Each row was made from one walk, in order. Every step used is in the known rows, and no mark comes twice. Write each row's walk.
In the rows, 128 means zero.
Known rows
f > j > t > e > r > h: [120  94 157  93 127 157 156 121 149 115 182 194 123 162  90 167 156 100
 138 132]
e > r > t: [162 120 111 140 129 148 124 140 125 117 145 133  68 138 102 126 146 128
 153 131]
t > e > r > h: [178 109 138 107 141 162 143 122 116 124 150 142  49 150 112 162 152 117
 119 113]
h > j > f: [ 78  94 124 107 135 137 129  99 152 114 154 169 121 136 139 175 131 127
 167 156]
h > f > j: [ 68 110 145  95 105 130 146 120 144 117 129 168 138 126 123 183 132 109
 159 143]
h > f > j > t > e > r: [113  88 167  72 103 158 155 115 141 109 155 182  86 154  91 182 154  74
 192 138]
j > r > e: [ 88 117 134 112 144 129 106 140 130 121 115 141 123 116 105 151 140 129
 161 134]
f > h > j > r > t: [ 36  79 117  90 113 169 140  99 147 110 157 199  90 139 100 134 153 129
 164 164]
t > e > r: [197 113 144 118 125 155 139 129 108 118 125 122  55 139 106 141 140 102
 156 102]
e > r: [174 124 122 145 129 152 125 143 123 118 127 120  91 126 107 127 131 114
 161 118]
e > r > h: [158 121 116 134 147 155 130 137 130 125 153 140  94 138 113 149 143 129
 126 126]
f > j > t > e > r: [137  99 163 104 108 152 153 129 141 108 159 174 118 149  86 145 145  86
 174 124]
f > h > j > t > e: [ 79  76 155  58 102 164 164  89 143 117 174 189  80 168 101 132 140  88
 156 147]
t > e > r > h > f > j: [117  93 154  79 117 163 158 116 131 113 148 181  58 149 107 217 156  97
 152 127]
f > j: [ 92 119 140 126 112 121 143 134 145 115 131 160 164 122 116 146 125 118
 139 129]
t > e > r > j > f: [135  91 134 119 125 178 119 120 127 116 149 167 104 154 113 180 140 105
 171 101]
h > j: [ 91 116 123 106 127 124 145 109 126 123 145 155  86 132 145 124 132 111
 154 143]
t > e: [150 119 149 102 123 132 140 114 116 127 123 130  90 141 125 142 136 117
 125 115]
j > f: [117 107 129 127 136 142 112 119 157 121 138 147 163 130 120 180 126 144
 140 140]

Write each row's walk
[127  75 149  75 102 188 161 106 138 107 174 181  41 168  81 132 143  75
 192 135] => f > h > j > t > e > r
[ 48  92 167  47 117 142 160  93 154 127 179 210 128 166 116 207 162 105
 124 157] => r > h > f > j > t > e
[152 100 143  77 134 172 144 110 117 126 149 150  24 155 117 201 159 107
 141 126] => t > e > r > h > f
[ 62 104 122  96 138 135 136 104 128 119 141 175 108 124 137 121 147 117
 172 153] => h > j > r
[ 48  83 156  60 109 142 146  96 136 112 134 198  96 142 108 196 171 119
 163 151] => h > f > j > r > t > e
[ 72 107 118 132 130 149 108 118 147 127 155 173 179 143 134 171 128 131
 142 128] => r > j > f
[ 68  94 173  58 102 138 157  99 147 120 153 189 126 155 112 185 149  89
 157 148] => h > f > j > t > e
[ 51  81 127  91 114 171 144 105 143 110 141 187 107 130 104 133 138 114
 174 150] => f > h > j > r
[103  81 134 123 111 179 120 120 172 111 138 158 167 137  90 196 118 140
 143 139] => j > f > h
[126 110 157  88 124 134 139 107 131 131 153 149 122 157 116 127 145 109
 129 132] => j > t > e
[ 58  84 122 126 107 187 117 119 164 117 153 188 176 150 102 179 119 127
 144 125] => r > j > f > h
[134 114 140 100 122 128 137 109 118 126 140 139  69 152 120 142 151 132
 113 128] => r > t > e
[ 75  98 140  87 125 161 147 124 160 117 183 200 126 153  98 190 156 100
 162 160] => e > r > h > f > j > t
[ 54 107 145 113 127 121 122 146 148 107 119 174 159 109  94 170 136 118
 169 136] => f > j > r > e
[131 126 110 147 124 159 124 144 112 124 144 152 104 138 121 112 133 100
 163 106] => e > r > j
[140 101 133  85 140 155 158 103 112 119 164 166   9 155 128 155 155 101
 149 128] => t > e > r > h > j
[173 107 150 101 125 157 138 124 124 120 155 141  83 156  96 125 149  95
 163 122] => j > t > e > r
[ 49 108 138  88 122 136 148 113 149 124 152 189 136 137 129 209 143 123
 122 152] => r > h > f > j
[ 80  96 126 100 105 158 153 110 141 113 147 170  83 139 112 136 122 108
 156 142] => f > h > j
[ 58  67 139  61 109 171 153  85 134 110 152 199  50 154  98 148 160 118
 159 151] => f > h > j > r > t > e
[ 92 102 168  86 109 127 154 111 146 118 156 183 161 150 106 147 141 100
 139 134] => f > j > t > e
[ 57 102 128  80 149 154 123 104 137 133 145 174 122 135 130 187 162 138
 130 159] => j > r > h > f
[132  93 150  63 135 170 143 103 132 130 177 170  53 172 106 185 168 101
 148 145] => j > t > e > r > h > f
[124  67 138 116 103 211 127 120 145 106 150 182 103 160  80 192 131  99
 173  99] => t > e > r > j > f > h
[126  78 135  85 147 169 143  95 140 111 175 183  50 158 121 210 154 120
 160 140] => t > e > r > h > j > f
